In the rows, 128 means zero.
Known rows, with every way that one mark hangs from another:
Q_386(Q_549(Q_802)): [115 151 142 164 135 141 161 104 106 100 135 117 154 165 167 149 111 138
 146 138 117 142 150 110 146 126 111 108 140 139 149 103 138  48 103 140
 136 136 126 109 125 114 147 138 130]
Q_371(Q_250(Q_294(Q_316 Q_470 Q_802))): [160 179 168 138 121 119 159 136  76  65  87  99 166 122 168 122  98 117
 195 151 141 114 152  75 108 129  62 108 149  78 140 139 130  46  78 132
  84  81 239 125  69 191 138 153 161]
Q_250(Q_294(Q_316 Q_470 Q_536) Q_449): [124 181 111 121 121 128 171 138  70  46 112  76 141 131 134 141 124 118
 127 168 143 119  94  76 127 119  91 114 134 104 130 141 134  67  51 148
  77  41 209 150  50 179 130 140 161]
Q_386(Q_549): [120 147 139 161 132 135 148 129 111 132 145 126 133 153 170 152 125 141
 159 135 118 142 163 122 148 132 108 111 138 145 146 105 131 106  95 146
 128 137 127 114 128 109 141 136 134]
Q_449(Q_250(Q_294(Q_316))): [125 159 166 138 112 130 151 155 115  96 123  89 144 142 183 135 132 138
 126 166 147 128 134 128 127 146  91 104 156 145 133 132 147 126 102 140
 107  60 179 122 101 158 100 137 147]
Q_250(Q_294(Q_316 Q_536)): [126 161 144 122 107 132 167 136  87  74 138  82 146 161 141 153 149 145
 130 162 142 129 106  84 141 128  78 118 150 113 137 124 141 100  70 149
  97  81 170 120  79 170  92 133 142]
Q_802(Q_498(Q_386(Q_549))): [128 129 133 172  80 134 171 107  98 149 164 120 136 156 173 136  86 144
 146 126 104 128 174 138 136 159  95 118 146 163 151 118 149  90 116 157
 153 133 102 121 154 119 161 133 103]
Q_294(Q_316(Q_132) Q_536): [146 151 125 106 105  98 155 145 109 105 119  55 129 162 135 159 144 145
 145 161 123 122 103 109 136 131  83 120 134 116 137 124 145 114  93 149
 102 108 167 141  93 156 116 130 147]
Q_470(Q_294(Q_802(Q_549))): [119 193 107 167 120 107 123 105 116  94 129  94 123 167 148 161  65 154
 159 130 124 154 153 109 125 123  95 121 148 104 123 128 103  94  64 144
 109 126 221 147  68 150  77 147 126]
Q_470(Q_294(Q_802)): [124 179 138 165 141 105 148 103 103  82 134 105 140 147 149 153  89 163
 164 119 122 149 140 115 131 116 100 109 128 119 124 133 130 101  76 147
 107 142 197 127  71 140  91 148 120]
Q_802(Q_498 Q_549): [124 157 107 163  70 120 105 114 104 144 144 104 111 164 167 176  54 149
 151 151 105 128 142 133 142 157  92 124 147 131 117 122 123  85 104 147
 146 111 144 124 125 140 111 128 151]
Q_449(Q_250(Q_294)): [113 152 178 173 121 119 142 143 122 106 152 116 137 143 172 130 118 143
 123 142 135 131 145 147 139 145  97  92 153 147 134 132 128 134 118 148
 128  76 163 125  99 151 101 135 146]
Q_470(Q_294): [118 173 140 161 126 115 132 123 119 101 138 102 131 133 170 166 107 145
 150 139 127 147 138 139 136 119 108 116 131 128 130 131 117 121  76 151
 111 140 151 127  82 112  92 145 121]
Q_250(Q_294(Q_802) Q_449): [ 99 180 128 197 138 119 161 106  72  65 148 110 140 155 139 128  90 154
 127 128 125 126 127  98 141 117  93  94 130 103 129 135 124  66  83 154
 113  62 211 133  80 180 103 135 142]
Q_925(Q_316(Q_132)): [140 154 143 159 116  68 127 150 134 123 116  52 120 139 176 167  96 133
 139 132 128 134 123 140 186 125  93  87 129 131 147 131 133 108 110 152
 113 130 137 132 117 127 134 132 141]
Q_371(Q_250(Q_294(Q_536 Q_802) Q_449)): [114 185 133 170 133 115 171 113  59  59 169 107 149 166  90 108  96 154
 167 137 126 115 124  70 145 125  32  91 149  68 135 138 124  42  80 151
 104  75 220 119  80 200  93 118 145]
Q_371(Q_250): [139 148 153 155 121 130 125 124 103 133 147 116 138 127 165 142 110 139
 188 140 121 123 150 123 146 133  63 106 141 105 142 130 124  91 114 138
 128 123 137 111 131 127 116 130 140]
Q_294(Q_316(Q_925) Q_470 Q_536 Q_802): [158 174 118  85 133  90 176 116  76  82  88  57 145 130 125 145 112 127
 167 146 134 119  79  68 176 123  87 119 143 123 131 135 159  84  73 110
  77 127 214 144  69 191 135 153 164]
Q_549(Q_386 Q_802): [117 139 151 157 119 144 165 122 107  77 122 114 171 162 181 147  89 147
 121 149 120 142 131 110 140 107 117  95 130 112 119 114 144  79 126 145
 149 133 127  94 122 130 125 144 119]
Q_536(Q_294(Q_802)): [124 170 115 146 131 107 140 113  83 137 148 118 154 152 137 161  91 154
 146 118 135 116 151 113 135 129 101 104 132 122 132 131  90  98 131 139
 125 148 185 118  89 155 106 132 139]
Q_536(Q_294(Q_316(Q_132 Q_925) Q_470)): [166 178 115 105 107  56 120 149 114 130  73  51 133  89 176 172 123 101
 153 146 143 118 111 131 162 151 100 114 137 120 148 158 100 101 111 130
  65 146 196 145  61 147 153 154 159]
Q_294(Q_470 Q_536 Q_802): [139 161 132 121 140 107 173 107  82  87 121 107 148 150 115 145  89 137
 157 128 119 121 113  84 135 107  91 112 128 119 114 124 129  91  95 123
 107 123 199 136  70 185 135 147 156]
Q_316(Q_132 Q_925): [141 148 143 171 122  55 124 128 124 123 118  70 113 118 166 156 118 132
 146 126 110 130 103 150 197 147  96 108 136 131 142 136 132 116 105 141
 109 138 143 139 102 134 132 142 150]
Q_470(Q_294(Q_536 Q_802)): [120 180 130 139 139 106 163 100  96  68 154  94 147 176 103 151 100 168
 161 126 127 141 122  93 140 113  83 105 137 116 120 124 132 111  64 143
 101 148 203 129  56 162  81 139 120]
Q_294(Q_802): [126 157 137 157 140 115 152 106  94 111 139 108 137 149 147 146  93 156
 150 122 119 127 136 105 140 118 102 112 130 122 123 118 131 102 109 139
 128 127 171 127 108 159 106 141 138]
Q_536(Q_294(Q_316(Q_132) Q_470 Q_802)): [165 177 115 105 117  67 148 145  91 116  78  74 147 133 160 162  94 115
 153 142 144 110 143 106 104 132  97 110 126 101 134 148  95  78 116 135
  82 125 238 147  50 173 149 152 156]
Q_536(Q_294(Q_316(Q_925) Q_470)): [156 180 108  89 113  95 130 139  97 136  89  65 141  80 178 173 121 106
 150 147 148 124 112 113 165 143 110 117 137 132 144 151 103  99 110 120
  88 144 178 136  73 139 148 153 158]
Q_549(Q_386 Q_802(Q_498)): [120 131 152 166  91 137 165 118  87  85 136 117 174 171 177 153  51 153
 126 152 104 135 128 120 138 127 102  92 135 124 112 114 164  63 127 146
 164 138 123  81 126 134 133 139 125]
Q_925(Q_316): [126 159 136 148 126 110 134 138 117 129 131  69 129 133 174 175 102 139
 140 141 129 135 128 120 191 120  97  91 129 140 137 120 134 105 107 141
 119 133 116 120 128 118 122 127 135]
Q_386(Q_549(Q_802(Q_498))): [114 148 142 173 101 133 161 101  93 115 149 118 161 175 167 151  73 150
 149 136 103 138 149 117 143 146  92 105 143 146 139 109 165  38 105 148
 151 144 117  99 127 122 156 133 134]
Q_802(Q_498(Q_386)): [130 124 137 168  71 119 160 101  98 144 161 108 135 138 170 144  69 151
 134 136 105 116 139 143 132 153  94 114 136 145 136 131 143 102 128 158
 155 114 111 128 138 135 129 130 108]

Rows:
[124 169 166 146 123 126 168 141 103  81 121  88 149 161 165 124 110 148
 134 150 143 126 143 112 119 140  88 103 157 135 139 134 153 111  94 137
 108  62 219 128  91 184  95 142 150] : Q_449(Q_250(Q_294(Q_316 Q_802)))
[117 134 138 169 121 146 191  87 117 115 142 117 150 166 178 130 115 130
 129 131 118 139 160 117 126 132 108 110 140 141 157 109 139  47 117 149
 144 123 108 118 146 125 154 138  91] : Q_498(Q_386(Q_549(Q_802)))
[143 165 161 101 111 125 177 157 110  68 109  84 148 142 153 127 134 118
 138 165 150 126 116 108 126 132  86 105 154 141 131 138 145 120  87 135
  87  61 207 137  63 184 123 145 162] : Q_449(Q_250(Q_294(Q_316 Q_470 Q_536)))
[126 188 132 168 119 132 158 132  64  65 127  93 152 145 148 118 105 142
 172 156 140 122 139  76 126 130  48  99 140  69 148 143 134  40  71 147
  88  51 232 130  94 186 101 126 151] : Q_371(Q_250(Q_294(Q_316 Q_802) Q_449))
[122 122 141 170  77 135 178  73  96 116 157 104 153 154 175 139  59 150
 122 133 107 119 121 130 123 149  94 106 140 131 136 126 153  48 134 149
 168 116 106 118 140 143 134 131 106] : Q_549(Q_802(Q_498(Q_386)))
[144 172 126 118 103  82 150 141 122  70 115  44 129 155 141 168 136 146
 150 157 129 144 110 111 131 123  80 124 137 112 141 139 146 118  57 157
  79 125 186 148  57 146  96 136 126] : Q_470(Q_294(Q_316(Q_132) Q_536))
[154 186 106  98 128  84 141 127  81 120  83  67 154  97 153 160 102 118
 160 134 145 114 116 102 156 138 102 110 137 122 139 150 114  79 106 114
  76 150 218 132  59 166 139 149 161] : Q_536(Q_294(Q_316(Q_925) Q_470 Q_802))
[113 177 132 184 135 116 150 124  81  69 121 115 130 111 168 140  95 114
 129 136 134 130 116 114 129 123 111  99 124 109 125 147 108  71  80 147
 100  56 190 147  67 153 139 149 155] : Q_250(Q_294(Q_470) Q_449)
[117 181 141 199 136 121 153 118  67  74 151 112 146 144 134 110  90 150
 167 128 127 121 147  89 135 127  51  91 144  75 139 142 120  48  86 153
 113  68 215 119  96 179 101 127 142] : Q_371(Q_250(Q_294(Q_802) Q_449))
[120 170 140 189  83 106 128 123 100 101 148 103 134 189 146 129  32 159
 142 141 121 129 158 132 127 169  76  95 178 134 111 132 133  91 105 141
 142  76 219 122  96 192  91 130 153] : Q_449(Q_250(Q_294(Q_802(Q_498 Q_549))))
[142 174 121 137 102  96 136 112  62 133 128 119 156 133 138 155  34 135
 161 119 125 110 145 116 115 146  93 102 136 121 113 147 100  79 130 132
 121 155 206 118  68 168 145 143 162] : Q_536(Q_294(Q_470 Q_802(Q_498)))
[120 182 125 133 105 143 164 140  73  62 146  76 141 147 124 121 135 135
 160 170 143 121 109  70 142 133  36 103 150  75 150 142 134  59  65 153
  87  55 196 122  90 174  96 117 151] : Q_371(Q_250(Q_294(Q_316 Q_536) Q_449))
[114 173 145 194 116 131 136 126  85  85 156 117 133 128 152 120 106 134
 158 143 128 122 140 111 142 131  66  91 139  84 142 147 115  63  90 158
 113  65 173 119 107 149 106 128 143] : Q_371(Q_250(Q_294 Q_449))
[134 181 121 103 116  99 152 124 108  79 127  36 135 127 137 168 144 143
 155 159 137 153  86 100 188 129  74 120 145 133 148 137 156 119  44 135
  74 145 174 130  61 137  88 143 130] : Q_470(Q_294(Q_316(Q_925) Q_536))
[134 174 106 114  88 114 140 119  67 139 134  88 160 148 146 163  68 158
 152 145 134 110 143 108 120 152  83 120 137 128 129 138 129  84 122 144
 122 144 190 111  89 163 112 129 151] : Q_536(Q_294(Q_316 Q_802(Q_498)))
[150 163 117  89  94 114 180 118  56  87 106  76 153 154 125 152  66 143
 166 155 118 114 100  76 123 130  73 124 136 122 116 133 167  72  82 127
 105 114 209 134  73 193 140 140 164] : Q_294(Q_316 Q_470 Q_536 Q_802(Q_498))
[143 175 167 132 123 117 168 146 103  66  91  92 157 131 172 123 101 124
 145 151 149 124 140 111 105 132 100 104 152 130 130 140 142 102  87 126
  91  59 240 141  68 194 129 158 160] : Q_449(Q_250(Q_294(Q_316 Q_470 Q_802)))
[138 164 171 124 110 124 155 162 116  78  89  93 142 117 193 132 123 111
 139 164 150 128 135 127 116 136 103 103 151 139 138 140 138 112  95 133
  90  56 203 141  80 163 136 156 161] : Q_449(Q_250(Q_294(Q_316 Q_470)))
[131 141 105 163  59 127 134  94 109 149 156  96 114 159 172 153  52 144
 141 142 102 125 151 138 123 170  97 127 150 132 130 127 123  87 120 155
 155  99 130 135 147 146 123 131 112] : Q_802(Q_498(Q_386) Q_549)
[143 158 128 130 108 102 174  98  61  97 136 103 154 158 112 147  51 145
 164 134 108 111 109  91 132 130  82 107 139 126 111 133 146  87  99 126
 122 133 195 126  72 185 147 143 158] : Q_294(Q_470 Q_536 Q_802(Q_498))
[137 135 136 166  88 116 179  82  84 131 153 114 145 155 150 134  51 162
 141 122 103 113 144 125 122 153  94 112 136 132 127 130 149  88 128 152
 157 120 154 122 137 167 125 129 107] : Q_294(Q_802(Q_498(Q_386)))
[149 181  99 111 111 122 140 128  97  97  71  85 129 146 171 164  73 121
 167 158 135 131 141  79 105 126 104 133 139 107 120 125 125  65  73 122
  97  84 228 161  89 179 134 155 159] : Q_294(Q_316 Q_470 Q_802(Q_549))
[117 181 132 186 142 104 166 112  69  55 114 110 142 129 142 130  77 127
 133 124 127 130 124  92 127 117 109  97 125  95 126 141 110  54  73 149
  96  58 235 149  56 183 132 146 151] : Q_250(Q_294(Q_470 Q_802) Q_449)
[168 160 134 128  86  71 153 127  80  96  75  69 141 137 168 159  61 132
 166 148 113 119 120 113 110 144  87 123 129 117 123 143 156  71  98 136
 101 105 223 149  76 180 159 155 158] : Q_294(Q_316(Q_132) Q_470 Q_802(Q_498))
[115 163 172 178 131 113 157 127 109  94 145 113 146 155 149 116  95 155
 132 126 133 126 145 127 130 136  95  82 153 137 125 129 132 117 108 136
 123  84 206 120  95 182  92 140 149] : Q_449(Q_250(Q_294(Q_802)))
[147 156 121 114 121  86 175 128  94  87 113  58 139 176 123 146 120 156
 150 142 121 117 102  84 130 129  71 120 134 106 137 123 153 101  91 143
  99 113 207 140  84 187 113 137 147] : Q_294(Q_316(Q_132) Q_536 Q_802)
[113 185 118 162 127 125 173 124  67  59 119  84 140 155 151 135 108 151
 131 152 138 127 120  79 131 125  90 112 130 100 132 135 135  58  68 151
  97  48 227 134  82 186 100 136 147] : Q_250(Q_294(Q_316 Q_802) Q_449)
[126 177 118 157 106 129 134 123  98  79 112  82 130 178 162 153  95 143
 140 154 140 133 145  86 113 138  86 124 156  96 127 114 122  65  68 145
 101  67 226 135  87 192  87 138 144] : Q_250(Q_294(Q_316 Q_802(Q_549)))
[131 191  74 110  99 124 117 129  92 139 118  85 134 171 143 170  85 144
 151 151 149 118 154  95 115 141  92 119 151 104 127 123  85  82 105 139
 106 116 216 137  91 171  91 135 147] : Q_536(Q_294(Q_316 Q_802(Q_549)))
[129 162 156 118 111 107 163 143 114  83 136  52 135 145 137 128 153 138
 131 160 144 130  97 110 188 155  74  94 171 148 141 138 162 134  84 130
  89  88 184 120  85 177  93 133 153] : Q_449(Q_250(Q_294(Q_316(Q_925) Q_536)))
[132 164 164 152  88 115 166 135  83  91 131  88 149 162 161 126  76 160
 138 154 130 117 139 119 120 162  70  99 161 145 129 138 169 104  99 144
 117  74 216 114  94 194  99 135 152] : Q_449(Q_250(Q_294(Q_316 Q_802(Q_498))))
[126 153 127 140 101 107 168  98  65 109 168  98 149 178 101 142  62 173
 153 128 102 110 110  96 145 138  70 109 142 130 115 122 156  90 104 141
 139 141 172 113  94 180 105 126 150] : Q_294(Q_536 Q_802(Q_498))
[144 181  86 141  82  94 108 113  75 142 120 109 138 153 140 169  13 133
 165 131 123 114 156 117 109 158  96 112 145 112 110 146  82  62 122 134
 123 135 219 130  66 178 138 143 162] : Q_536(Q_294(Q_470 Q_802(Q_498 Q_549)))
[121 182  82 150 113 112 110 115  94 147 142 108 134 172 130 166  62 151
 148 126 127 117 164 106 126 141  94 114 146 109 123 126  70  83 123 139
 123 138 203 128  91 166  96 134 144] : Q_536(Q_294(Q_802(Q_549)))
[149 176 111 127  80  74 137 131  74 132 124  69 148 164 148 165  70 154
 149 139 123 106 137 119 118 161  72 112 139 118 134 141 120  88 127 151
 111 142 210 123  81 170 123 129 151] : Q_536(Q_294(Q_316(Q_132) Q_802(Q_498)))
[138 165 109 154  91  99 127 100  85 118 111 105 129 152 153 158  15 135
 169 138 111 122 138 110 118 145  96 123 144 120 105 132 120  62  94 129
 131 111 214 140  87 176 141 150 161] : Q_294(Q_470 Q_802(Q_498 Q_549))
[125 167 116 148  98 107 136 106  66 149 161 114 155 156 129 159  48 167
 157 121 122 111 144 125 127 154  89 101 143 132 120 137 108  92 142 145
 134 159 179 100  89 160 107 122 145] : Q_536(Q_294(Q_802(Q_498)))
[109 176 121 157 119 135 153 141  80  70 128  84 131 134 171 144 132 134
 121 166 147 131 112 100 140 129  94 115 131 109 139 135 133  79  70 155
 100  42 179 136  88 155 104 132 146] : Q_250(Q_294(Q_316) Q_449)
[141 171 101 124 120 106 144 112  97  94 118  97 129 172 118 154  68 129
 165 138 118 123 122  81 128 117  91 118 144 107 112 124 116  77  82 126
 109 110 224 149  72 192 127 147 157] : Q_294(Q_470 Q_536 Q_802(Q_549))
